Each row was made from one path, in order. Every step used is in the known rows, and no mark comes twice. Write each row's path.
Known rows
E/U/H/Q/N: -.06  -.16  -.02  -.08  -.29  -.32  .35  .18  .37  -.26  .49  -.02  -.22  -.13  .24  .18  .41  .01  .29  -.14  -.44  -.23  .01  -.01  -.16  .17
U/H/Q: .19  -.12  .00  .09  -.23  -.24  .24  .19  .36  -.08  .36  .08  -.13  .05  -.06  .22  .31  -.10  .21  -.05  -.24  -.01  .04  .02  -.32  .15
Y/U/D/Q/C: .13  -.27  .48  -.09  -.27  .11  .51  -.01  .24  .02  .10  .12  -.06  .08  -.17  -.11  -.02  -.01  -.06  -.32  .04  -.04  -.20  .44  -.20  -.09
W/U/E/Q/C: -.06  -.09  .08  -.05  .02  .18  .29  -.25  -.04  -.14  .23  -.20  -.22  -.13  .15  .12  .47  .00  .22  -.06  -.17  .35  -.15  .39  -.23  .33
Y/U/C/Q: .09  .01  .33  .12  -.19  .12  .20  .13  .03  -.03  -.10  .16  -.02  .02  -.19  -.13  -.02  .23  .22  -.35  -.02  -.04  -.22  .51  -.14  .01
Q/A: -.01  -.18  -.03  .18  -.23  .01  .49  -.13  .07  -.35  -.11  .20  -.22  .05  .27  .02  .26  -.14  .17  -.06  -.19  .05  -.07  .14  -.33  .00
Q/C/U/A: .07  -.04  .19  -.19  -.13  .27  .38  -.22  .11  -.18  .12  -.12  -.32  -.29  .10  .00  .27  -.27  -.21  -.03  .05  .04  -.24  .44  -.29  .08
E/Q/C/U: -.13  .06  .10  -.15  -.07  .06  .22  -.09  .23  -.14  .16  -.04  -.29  -.29  .30  .17  .29  -.30  .09  -.18  -.04  -.08  -.18  .50  -.38  .15
U/E/Q: .03  -.11  -.05  .07  -.10  -.10  .09  .04  -.01  -.38  .33  .00  -.22  -.02  .05  .27  .30  -.05  .27  -.01  -.30  .13  -.19  .37  -.24  .26
U/C/Q/E: .18  -.05  .12  .12  -.01  .21  .40  -.09  .02  -.15  -.20  .18  -.28  -.24  .08  .03  -.04  .15  .23  -.15  .04  .25  -.31  .28  -.44  .20
U/C: .23  -.03  .01  .25  -.19  .22  .32  -.03  -.02  -.24  -.07  .34  -.14  -.20  -.09  .01  .06  .05  .27  -.05  -.01  .21  -.25  .31  -.24  .03
D/Q/E/U/N: -.01  -.24  .14  -.21  -.15  -.25  .54  -.12  .12  -.09  .16  .17  -.37  -.19  .25  .13  .01  -.01  -.04  -.11  -.31  -.06  -.12  .05  -.25  .01
D/Q/C/U/E: .16  -.18  .26  -.21  -.03  .07  .33  -.23  .13  -.24  .14  .07  -.44  -.29  .13  .08  .03  -.14  -.42  .09  .01  .01  -.08  .45  -.38  -.08
H/Q/E/U/N: .03  -.18  .04  -.09  -.11  -.16  .59  .07  .26  -.13  .28  .07  -.26  .04  .43  .30  .28  -.02  .34  -.06  -.33  -.14  -.27  -.12  -.09  .19
Y/U: -.02  -.05  .42  .01  -.27  .02  .31  .10  -.02  -.14  -.06  .29  .06  .09  -.16  -.01  .04  .02  .21  -.29  -.29  -.23  -.14  .34  -.05  -.12
D/U/E/Q: -.14  -.20  -.06  .01  -.41  -.21  .17  -.06  -.08  -.46  .29  .13  -.38  -.27  .30  .19  .18  -.07  -.10  .02  -.28  -.02  -.09  .29  -.22  .10
H/Q/E/U/C: .03  -.18  -.01  -.03  -.09  -.02  .68  .07  .33  -.27  .19  .20  -.33  -.06  .42  .27  .26  -.01  .34  -.06  -.18  -.09  -.33  -.05  -.13  .10
W/U: -.14  -.05  .19  .02  -.14  .17  .38  -.22  -.03  -.05  -.06  .09  -.11  -.16  -.01  .07  .29  -.03  .24  -.20  -.26  .13  -.06  .24  -.20  .12
Y/U/E: .09  -.16  .37  .02  -.19  .04  .24  .10  -.16  -.30  .11  .11  .01  .16  -.20  .04  .13  .14  .16  -.10  -.34  -.07  -.19  .43  -.04  .00
E/U: -.21  .00  .10  -.04  -.36  -.10  .27  -.05  .05  -.31  .16  .18  -.23  -.24  .16  .14  .29  -.01  .29  -.17  -.53  -.25  -.12  .29  -.14  .02
D/U/A: -.15  -.19  -.08  -.01  -.59  -.18  .34  -.08  .04  -.29  .21  .16  -.36  -.25  .15  -.01  .14  -.19  -.24  -.11  -.13  -.06  -.12  .11  -.10  .00
D/U/H/Q/C: .08  -.18  .05  -.05  -.44  -.20  .36  -.05  .22  -.21  .31  .18  -.34  -.26  .32  .08  .20  -.13  -.20  .05  -.12  -.05  .06  .03  -.32  .03
Q/C/U: .08  .00  .35  -.18  -.07  .33  .37  -.27  .01  -.23  -.07  .06  -.28  -.37  .18  .07  .16  -.20  -.12  .02  -.06  -.04  -.17  .47  -.39  .01
C/Q/H: .07  -.06  .15  -.05  -.14  -.17  .31  -.08  .23  -.24  -.12  .12  -.21  -.24  .16  .18  .05  .12  .16  -.38  -.05  -.05  -.04  .20  -.45  .10
W/Q: .07  .10  .06  .11  -.27  .19  .32  -.04  -.01  -.12  .07  .28  .10  -.07  -.08  .35  .12  -.27  .44  -.10  -.26  .11  -.17  .40  -.23  .15
D/Q/E/U: -.10  -.24  .17  -.23  -.14  -.20  .62  -.12  .20  -.22  .07  .30  -.42  -.26  .29  .16  -.01  -.07  -.06  -.12  -.31  -.15  -.12  .06  -.29  -.10
Q/E/U: -.16  -.15  .21  -.18  -.14  .00  .67  -.16  -.02  -.34  -.02  .21  -.30  -.29  .35  .21  .19  -.03  .29  -.11  -.49  -.11  -.26  .07  -.27  .07
U/D: .11  -.25  .19  .13  -.31  .16  .43  -.05  .14  -.15  .09  .10  -.12  -.07  -.18  .13  .12  -.10  .22  -.20  -.11  .14  -.24  .32  -.36  .15

Which path is each row?
-.02  -.20  -.02  .02  -.51  -.33  .28  .05  .22  -.22  .33  .20  -.32  -.22  .22  .14  .19  -.11  -.13  -.01  -.22  -.14  .10  .01  -.28  .01 -> D/U/H/Q
-.11  -.29  .22  -.14  -.20  .08  .75  -.15  .08  -.28  .08  .06  -.29  -.25  .24  .20  .21  -.03  .29  -.18  -.37  .01  -.34  .15  -.35  .15 -> Q/E/U/D
-.01  -.05  .03  -.10  -.29  -.19  .30  .04  .34  -.16  .49  -.04  -.27  -.14  .24  .14  .48  -.01  .22  -.07  -.39  -.14  -.02  .17  -.25  .15 -> E/U/H/Q/C
.05  -.06  .23  .17  -.20  .10  .29  .09  .07  -.08  -.13  .09  -.08  .11  -.04  -.19  .08  .21  .20  -.33  .05  .01  -.20  .47  -.19  -.01 -> Y/U/C/Q/A
-.03  -.09  .08  -.06  -.19  -.15  .14  .15  .33  -.12  .33  -.18  -.26  -.20  -.05  .27  .35  -.19  -.06  -.07  -.18  -.21  .00  .35  -.39  .07 -> C/U/H/Q
.17  -.24  .06  .02  -.05  -.09  .58  .17  .39  -.33  .12  .29  -.14  .05  .34  .22  .07  -.12  .29  -.09  -.11  -.19  -.15  -.24  -.03  .12 -> H/Q/N
-.18  -.05  .26  -.16  -.09  -.05  .38  -.13  .08  -.17  -.09  .04  -.36  -.26  .30  .16  .09  .09  .23  -.26  -.39  -.14  -.19  .23  -.43  .24 -> C/Q/E/U
.07  -.15  .15  -.24  -.14  .01  .39  -.18  .30  -.09  .18  .03  -.44  -.27  .09  -.01  .06  -.26  -.45  -.06  .12  -.02  -.11  .36  -.31  -.08 -> D/Q/C/U/A
.09  -.12  .28  -.23  -.08  .06  .38  -.23  .22  -.14  .03  .18  -.41  -.33  .15  .04  -.03  -.21  -.39  -.02  .04  -.09  -.05  .39  -.38  -.14 -> D/Q/C/U
-.06  -.25  .13  -.23  -.17  -.29  .55  -.07  .24  -.15  .20  .19  -.40  -.26  .19  .14  .06  -.05  -.08  -.11  -.33  -.07  -.02  .06  -.39  -.03 -> D/Q/E/U/H
.08  -.43  .05  .11  -.31  -.03  .57  -.10  .36  -.12  .13  .06  -.31  .03  .02  .02  .10  -.15  -.08  -.19  .08  .17  -.13  .26  -.44  .01 -> U/D/Q/A
-.11  -.34  .12  -.12  -.34  -.14  .51  -.01  .33  -.24  .33  .03  -.31  -.24  .16  .07  .15  -.02  .09  -.28  -.24  -.14  -.15  .21  -.21  .07 -> E/U/D/Q/N
.12  .03  .23  -.06  -.17  .47  .44  -.21  .08  -.06  .16  -.06  -.03  -.24  .00  .30  .22  -.34  .17  -.06  .04  .21  -.28  .69  -.39  .20 -> W/Q/C/U/D
.12  -.13  .37  -.14  -.11  .40  .45  -.27  .11  -.17  .03  -.09  -.28  -.34  .08  .06  .20  -.20  -.12  -.05  .06  .08  -.26  .55  -.46  .08 -> Q/C/U/D
-.10  -.31  .05  -.13  -.42  -.22  .54  -.06  .39  -.24  .35  .02  -.32  -.28  .15  .16  .25  .03  .07  -.34  -.16  -.12  -.12  .28  -.29  -.04 -> E/U/D/Q/H
-.05  -.11  .21  -.01  -.36  -.06  .32  .16  .11  -.07  .17  .06  .02  .19  -.25  -.09  .18  -.06  .11  -.34  -.16  -.13  -.23  .30  .07  -.02 -> Y/U/A
.19  -.42  .10  -.03  -.30  -.12  .63  -.07  .43  -.18  .17  .13  -.23  -.17  -.04  .16  .03  -.06  -.06  -.32  .15  .13  -.13  .19  -.42  -.05 -> U/D/Q/H
.02  -.12  -.01  .15  -.47  .05  .35  -.12  -.09  -.35  -.02  .40  -.33  -.41  .20  -.02  -.01  .01  -.09  -.01  -.03  .04  -.14  .23  -.21  -.08 -> D/U/C
-.14  .03  -.03  -.16  -.14  .01  .22  -.05  .30  -.10  .31  -.19  -.32  -.24  .24  .12  .38  -.35  .02  -.21  .04  -.01  -.23  .48  -.30  .21 -> E/Q/C/U/A
.01  -.20  .25  -.04  -.09  -.10  .28  .21  .01  -.33  .24  .02  .01  .13  .02  .07  .16  .09  .27  -.23  -.25  -.09  -.19  .32  .00  .12 -> Y/U/E/Q/N
.10  -.20  -.13  .00  -.09  -.21  .27  .02  .11  -.49  .33  -.02  -.19  -.11  .17  .34  .34  .02  .26  -.11  -.16  .16  -.16  .27  -.28  .19 -> U/E/Q/H
-.15  -.10  .01  .02  -.05  .05  .21  -.15  -.04  -.15  .26  -.19  -.19  -.08  .04  .18  .46  .02  .27  -.12  -.26  .27  -.12  .37  -.19  .31 -> W/U/E/Q
-.02  -.24  .08  .03  -.42  -.08  .25  -.15  -.22  -.52  .15  .22  -.36  -.29  .21  .13  .09  .01  -.19  .14  -.31  .00  -.08  .24  -.21  .02 -> D/U/E
.15  .01  -.03  .02  -.25  .05  .54  -.07  .13  -.27  .09  .26  .12  -.19  .08  .43  .17  -.18  .44  -.24  -.07  .14  -.14  .27  -.28  .07 -> W/Q/H
-.07  -.07  -.13  -.05  -.20  -.31  .39  .05  .35  -.30  .17  .17  -.14  -.21  .29  .31  .27  -.13  .36  -.41  -.05  -.04  -.09  .15  -.31  .06 -> E/Q/H
-.14  -.13  -.13  .02  -.37  -.33  .32  .11  .38  -.21  .48  -.09  -.29  -.02  .28  .14  .56  -.02  .25  -.11  -.41  -.17  .03  .11  -.26  .11 -> E/U/H/Q/A
.01  -.04  .15  .05  -.15  .09  .24  -.21  -.16  .16  .07  -.11  -.04  -.06  -.05  .03  .31  .07  .27  -.17  -.26  .26  -.07  .21  -.14  .28 -> W/U/N
-.07  -.10  .11  -.07  -.24  .22  .68  -.12  .05  -.15  .20  .06  -.05  -.17  .14  .41  .23  -.21  .50  -.17  -.31  .16  -.35  .37  -.31  .26 -> W/Q/E/U/D
.12  -.43  .23  -.06  -.19  .03  .70  -.12  .28  -.09  .08  .14  -.30  -.12  -.02  .14  -.05  -.13  -.04  -.19  .00  .16  -.25  .17  -.45  .05 -> U/D/Q/E
-.01  -.20  -.18  .14  -.12  -.12  .21  .00  .04  -.43  .29  -.09  -.28  .09  .23  .20  .41  -.08  .23  .01  -.23  .20  -.16  .33  -.30  .24 -> U/E/Q/A
-.14  -.01  -.08  .13  -.29  -.01  .24  -.06  .13  -.25  .10  -.01  -.37  -.22  .27  -.04  .31  .17  .26  -.21  -.19  -.02  -.18  .42  -.28  .13 -> E/U/C/Q/A
.24  -.08  .08  .16  -.03  .16  .30  .01  .09  -.23  -.14  .18  -.21  -.24  .08  -.06  -.08  .17  .24  -.20  .11  .17  -.22  .21  -.30  .23 -> U/C/Q/N
.18  .04  .06  .22  -.13  .16  .15  -.03  .06  -.12  -.11  .17  -.23  -.20  -.06  -.02  .00  .15  .22  -.17  .05  .19  -.22  .41  -.36  .17 -> U/C/Q
.25  -.06  .15  -.02  -.07  .13  .51  -.05  .34  -.18  .12  .27  -.22  .05  .32  .17  .19  -.17  .17  .03  -.04  -.05  -.20  .04  -.17  .08 -> H/Q/C
-.02  -.14  .18  -.04  -.10  .10  .12  -.06  -.11  -.42  .15  -.14  -.31  -.27  -.07  .27  .24  -.07  -.11  .08  -.27  -.07  -.16  .58  -.32  .07 -> C/U/E
.25  -.04  -.01  .14  -.11  .06  .32  -.05  .17  -.23  -.11  .16  -.22  -.30  .06  .05  .04  .22  .22  -.28  .19  .21  -.19  .30  -.40  .10 -> U/C/Q/H
-.08  -.23  -.06  -.13  -.16  -.16  .69  .09  .41  -.22  .34  .05  -.35  .04  .40  .27  .35  -.14  .26  -.12  -.25  -.16  -.32  -.13  -.06  .15 -> H/Q/E/U/A
.23  -.06  .15  -.09  -.05  .10  .35  -.03  .28  -.04  .23  -.05  -.26  -.03  .30  .19  .26  -.15  .01  .04  .01  -.08  -.21  .20  -.18  .14 -> H/Q/C/U/N
